In the rows, 128 means zero.
Known rows, with every way that one mark hangs from another
j_146[j_399[j_766]]: [126 127 116 137 144 116 140 112 111 163 107 129 138 174 107 132 161 144
 113 124 133 153 158 142 144 128 128 106  80 140 136 138 124 127]
j_399[j_146[j_964] j_411 j_417 j_766]: [105  87  73 139 189 100 141 104 138 182 139 141 130 174  75 108 132 202
  86 134 122 187 160 170 110 143 173  68  90 156 115 127 130 134]
j_828[j_964[j_146[j_399[j_411 j_417] j_776]]]: [121 119  84 115 160  88 147  72 136 229 127  73 155 167  66 108 119 157
  62 139 123 187 151 155 139 142 123  87  62 207 153 116 156  96]
j_534[j_776[j_27 j_146[j_399]]]: [154 115 113 102 137  90 118 151 108 130 119  81 129 208  81 129 146 143
  78 134 121 100 127 100 178 145  92 151  81 188  96 131 163 100]
j_411[j_399]: [119 122 131 132 156 142 131 144 103 142 130 134 147 169 127 105 139 145
 162 109 113 135 139 129 147 118 109 130 135 141 148 136 137 133]
j_282[j_534[j_776[j_27]] j_921]: [113  93 118 127 129 140 125 170 120 131 104  85 110 156  86 117 172 148
 120 111 107 133 138  99 182 125  78 141 130 176 162 118 155  83]
j_33[j_282]: [110 117 112 153 121 130 146 153 144 128 129 134 142 145 117 132 155 115
 125 112 135 161 144 127 146 132 118 107 161 156 163 141  91 131]
j_399[j_411 j_417 j_766]: [ 80  91 136 153 205 107 126 113 143 181 123 161 108 162  95 122 143 177
 112 111 121 179 145 147 135 140 158  70  87 161  99 130 124 109]
j_921[j_282[j_534[j_776[j_27]]]]: [161 107 116 135 117 152 118 189  95 127 133 100  78 154 102 109 161 148
 101  80 110 175 138 109 178 136  74 149 111 153 133 140 146 103]
j_399[j_146[j_964[j_828]] j_417 j_766]: [100 115  72 122 182 110 150  98 132 134 147 145 128 163  98 112 154 194
  82 148 116 179 175 176  99 146 148 119 126 139 141 128  96 154]
j_766[j_399[j_146 j_411]]: [126  86 101 131 153 104 138 123 119 165 111 126 113 173 110 135 160 162
 105  99 130 144 133 125 129 144 132 101 125 168  92 131 180 133]
j_399[j_146 j_411 j_417 j_766]: [ 83  76 115 154 211 101 140 110 141 193 116 154 115 164  84 125 141 199
  93 117 126 189 155 153 111 131 174  69 110 166  95 128 128 118]
j_282[j_534]: [121 105 114 125 148 149 131 132 113 139 133 117 128 140 128 116 162 114
 136  93 119 182 137 136 160 125 108 137 154 135 169 139 131 119]
j_27[j_776]: [130 116 104 107 142 127 169 117 136 138 138 144 118 196 132 100 158 134
 126  92  82 144  99 135 139 117  99 137 112 144 169 127 125 109]
j_828[j_964[j_146]]: [158 127 102 107 130 125 149  88 147 164 114 116 128 164 108 104 117 137
 131 120 132 166 131 123 149 114 106 128 105 154 182 123 126 106]
j_766[j_399[j_417]]: [110  96 115 127 174 139 121  91 138 131 128 140 129 177 145 137 163 138
 120 116 122 148 128 132 111 150 118 121 107 145  97 134 135 129]
j_776[j_27 j_146[j_399[j_411 j_417]] j_534]: [141  76  97  86 185  63  87 172  89 176 133  88 162 197  86 132 168 146
  78 128 137 136  99  99 187 206 127 106  71 194  75 142 171  82]
j_964[j_146[j_399]]: [142 132 111 124 130 123 152 109 100 165 112  92 166 173 118 131 146 135
  99 122 114 165 145 137 147 122 108 138 107 167 187 139 131 132]
j_776[j_27 j_146[j_399 j_964[j_828]] j_534]: [185 130  55  53 114  67 110 178  69 105 157  69 166 193  93 108 185 131
  84 148 132 106 113 107 198 209  85 165  91 158 141 144 155 117]
j_282[j_534 j_921]: [107 102 112 118 155 142 135 136 119 148 117 102 127 135 114 117 180 118
 147 102 114 170 150 123 153 127 100 131 148 154 195 137 132 104]
j_521[j_766[j_399[j_146[j_776] j_411]]]: [126  95  66 118 132 109 166  95 140 172 119 119 105 195 109 116 143 152
  98  92 113 153 131 136 146 157 123  89 103 164 120 120 190 107]
j_282[j_534[j_776[j_146[j_399]]] j_921]: [118 107 115 105 158 108 114 146 107 164 103  64 142 167  89 126 168 118
 100 139 111 136 173 105 176 139 100 149 118 214 154 136 169  99]
j_33[j_282[j_534[j_776[j_27]] j_921]]: [ 98  94 120 151  97 139 128 206 136 130 104  86 121 140  78 132 176 132
 109 115 121 138 155  94 191 144  82 125 157 191 170 121 132  91]
j_776[j_27 j_534]: [157 103  95 109 126 121 128 168  98 122 119 110 152 176 115 111 169 132
 138 107 134 123  83  93 183 156  95 129 111 137 139 130 135  92]
j_766[j_399]: [133 110 117 125 137 135 135 105 127 124 121 130 126 177 140 134 167 126
 135 105 131 127 124 119 136 141 102 128 110 138 115 134 148 132]
j_828[j_964[j_146[j_399 j_776]]]: [158 146  75 104 107 110 168  69 126 191 118  65 164 174  84 103 126 128
  87 141 130 158 149 143 146 126  92 123  74 176 193 117 143 109]
j_921[j_282[j_534[j_776[j_146]]]]: [156 111 122 119 151 134 115 162 109 141 139 101  89 156 106 103 146 124
 103  99 111 173 155 107 169 146  96 157 113 183 131 152 145 110]
j_534[j_776]: [112 120 122 147 148 132 142 126 129 133 112 128 123 172 114 109 130 142
 125 121 112 133 139 126 150  99 111 131 127 174 133 124 123 116]
j_766[j_399[j_411 j_417]]: [ 97  83 125 134 187 115 111 110 134 160 128 142 110 170 121 140 158 152
 110 104 124 157 128 131 127 156 134  92  98 172  75 132 165 121]
j_417[j_399[j_146[j_776[j_27]] j_411]]: [133 106  92 135 123  91 181 136 125 166 121  76 106 181  58 112 147 161
  75 105 144 141 134 122 144 121 108 103 124 165 128 123 197 109]
j_776[j_27 j_146[j_964] j_534]: [193 110  57  69 118  96 115 162 104 104 156  88 167 204  94  90 154 126
 124 134 135 103  85  90 194 192  95 142  78 141 145 137 154  99]

Rows
[ 92 106 121 138 150 145 130 146 121 150 101  98 119 143 102 111 163 132
 132 115 105 150 161 115 164 110  97 136 146 188 175 126 143 100] => j_282[j_534[j_776] j_921]
[134 124 112 115 158  97 125 128 114 148 115  93 141 194  98 123 135 129
  91 143 118 118 148 117 161 130 113 143  99 199 113 138 149 116] => j_534[j_776[j_146[j_399]]]
[154 140  42  89  93 100 152 157  93  94 165  73 161 177  88  79 173 139
 101 133 122 109 102 126 180 182  69 149 105 145 181 121 141 112] => j_146[j_776[j_27 j_534] j_964[j_828]]
[103 117  74 109 185 121 135 133 102 134 164 129 157 166 110  99 143 191
 107 146  97 161 173 173 101 142 132 148 167 151 146 133 119 169] => j_411[j_399[j_146[j_964[j_828]] j_417]]
[100  68 103 134 195 106 126 107 133 175 120 136 122 174 114 141 158 176
  89 111 126 167 138 138 103 153 150  91 122 175  72 130 167 132] => j_766[j_399[j_146 j_411 j_417]]
[149 138  83 110 116 122 175  67 153 168 125  88 144 167  86  87 111 135
 114 131 128 153 130 133 147 118  93 123  89 169 200 110 136 101] => j_828[j_964[j_146[j_776]]]
[126  89 122  99 145 116 115 171 131 123 115  75 109 172  75 115 165 140
 111 123 110 113 135  82 193 148  79 155 117 196 143 125 173  77] => j_282[j_534[j_776[j_27 j_146]] j_921]
[114  88 124 127 112 117 118 207 149 124 116  73 122 154  65 130 169 127
 100 126 123 121 149  76 203 166  83 139 146 208 152 125 147  85] => j_33[j_282[j_534[j_776[j_27 j_146]] j_921]]
[ 99 104 135 151 179 101 133 105 120 216 104 119 141 173  92 141 137 185
  73 127 118 190 163 151 143 144 151  82  63 188 134 130 143 117] => j_964[j_146[j_399[j_411 j_417 j_766]]]
[128  92 124 135 107 123 115 204 145 117 131  91 116 160  83 130 153 123
  90 117 132 133 136  89 209 166  91 146 151 188 127 128 146  99] => j_33[j_282[j_534[j_776[j_27 j_146]]]]
[161 148  31  84  85  88 145 155  65 117 158  54 181 182  89  95 185 132
  76 145 124 112 118 136 182 192  68 147  90 154 177 128 153 118] => j_146[j_399 j_776[j_27 j_534] j_964[j_828]]
[ 91  99 127 149 198  95 118 113 117 201 115 137 126 170  92 140 156 173
  87 122 128 185 161 156 134 143 157  70  70 171  94 137 139 117] => j_146[j_399[j_411 j_417 j_766]]
[141 105  57 121 120 121 160 111 111 151 113  92 178 184 120 110 167 131
 111 128 138 110 115 113 136 166 105 119 117 158 134 117 173 120] => j_766[j_399[j_146[j_776[j_534]]]]
[172 110  75  90 107 107 106 165  92 128 147  54 143 196  77 112 152 132
  71 138 116 129 144 120 199 166  87 163  86 175 134 134 187 114] => j_282[j_534[j_776[j_27 j_146[j_399 j_964]]]]
[115 106 128 160 161  96 163 124 136 194  95 136  88 170  82 125 143 171
 105 109 153 171 173 129 135 107 153  80 123 151 110 133 169 130] => j_417[j_399[j_146 j_411 j_766]]
[143 116 118 146 138 159 125 162  98 148 126 112  89 142 122 105 154 131
 109  88 107 193 163 124 159 120  94 145 128 165 148 145 131 119] => j_921[j_282[j_534[j_776]]]
[172 120  60  81 139 101 121 137 108 123 152 100 179 194 114  85 146 110
 136 139 131 120 109 106 176 177 116 134  95 154 159 143 140 115] => j_776[j_146[j_964] j_534]
[138 125  85 134 136  88 132 122 101 183 132 115 135 181  80 113 153 159
  94 125 130 162 164 160 158 148 139  77  54 152 136 140 157 134] => j_146[j_399[j_411 j_766] j_964]
[126 104  89 107 188  68 108 107 124 184 150 113 142 197  72 119 139 164
  74 147 129 164 163 151 143 179 159  81  39 181  98 142 157 125] => j_776[j_146[j_399[j_411 j_417 j_766] j_964]]
[141 106  67 118 123 116 177 116 126 126 134  86 146 179  77 104 152 163
  89 116 122 133 112 134 129 128  96 128 116 148 155 114 142 111] => j_399[j_146[j_776[j_27]]]
[167 115  82  94 120 102 125 144 131  97 150  90 128 212  73  91 126 150
  98 139 116  97 117 107 178 147  93 151  77 170 123 124 156 108] => j_534[j_776[j_27 j_146[j_964]]]
[201 115  47  61 110  81 110 164  75 126 149  66 187 212  94 106 168 120
  99 145 134 109 101 100 195 195  96 140  60 152 138 143 170 109] => j_776[j_27 j_146[j_399 j_964] j_534]
[149 144  79 101  93  96 161 155  75 141 121  48 182 171  96 114 177 143
  68 137 118 122 112 115 191 180  66 165 102 183 195 121 153 106] => j_964[j_146[j_399 j_776[j_27 j_534]] j_828]
[123  98  49 114 177 126 148  94 126 139 151 124 159 175 109 103 136 163
  97 139 113 182 150 168  91 127 147 115 129 142 153 133 107 145] => j_399[j_146[j_964] j_417]
[113 126  91 134 145  90 152 115 103 183 131  81 149 168  86 114 154 134
  85 115 122 154 140 153 151 134 114  95  91 187 143 133 164 114] => j_146[j_399[j_411] j_776]
[117  79  76 108 175 140 138  83 146 147 115 156 110 198 149 139 150 152
 108 107 109 175 138 139 108 152 140 111 122 134 102 132 136 122] => j_521[j_766[j_399[j_146 j_417]]]
[122 121  79 125 162 118 129  88 116 162 139 125 160 186 105 121 150 158
  90 147 123 175 171 171 118 146 140  96  57 135 134 137 116 142] => j_146[j_399[j_417 j_766] j_964]
[133  82  85 113 146 113 139 118 131 168 107 146  86 192 127 134 149 152
 115  84 115 163 133 128 148 151 136  92 117 150 102 134 180 113] => j_521[j_766[j_399[j_146 j_411]]]
[146 114  83 140 103 109 180 137 119 162  99  87 141 193  74 106 160 156
  98 130 160 118 129 100 158 149 104 106  99 134 134 112 171 101] => j_417[j_399[j_146[j_776[j_27 j_534]] j_766]]
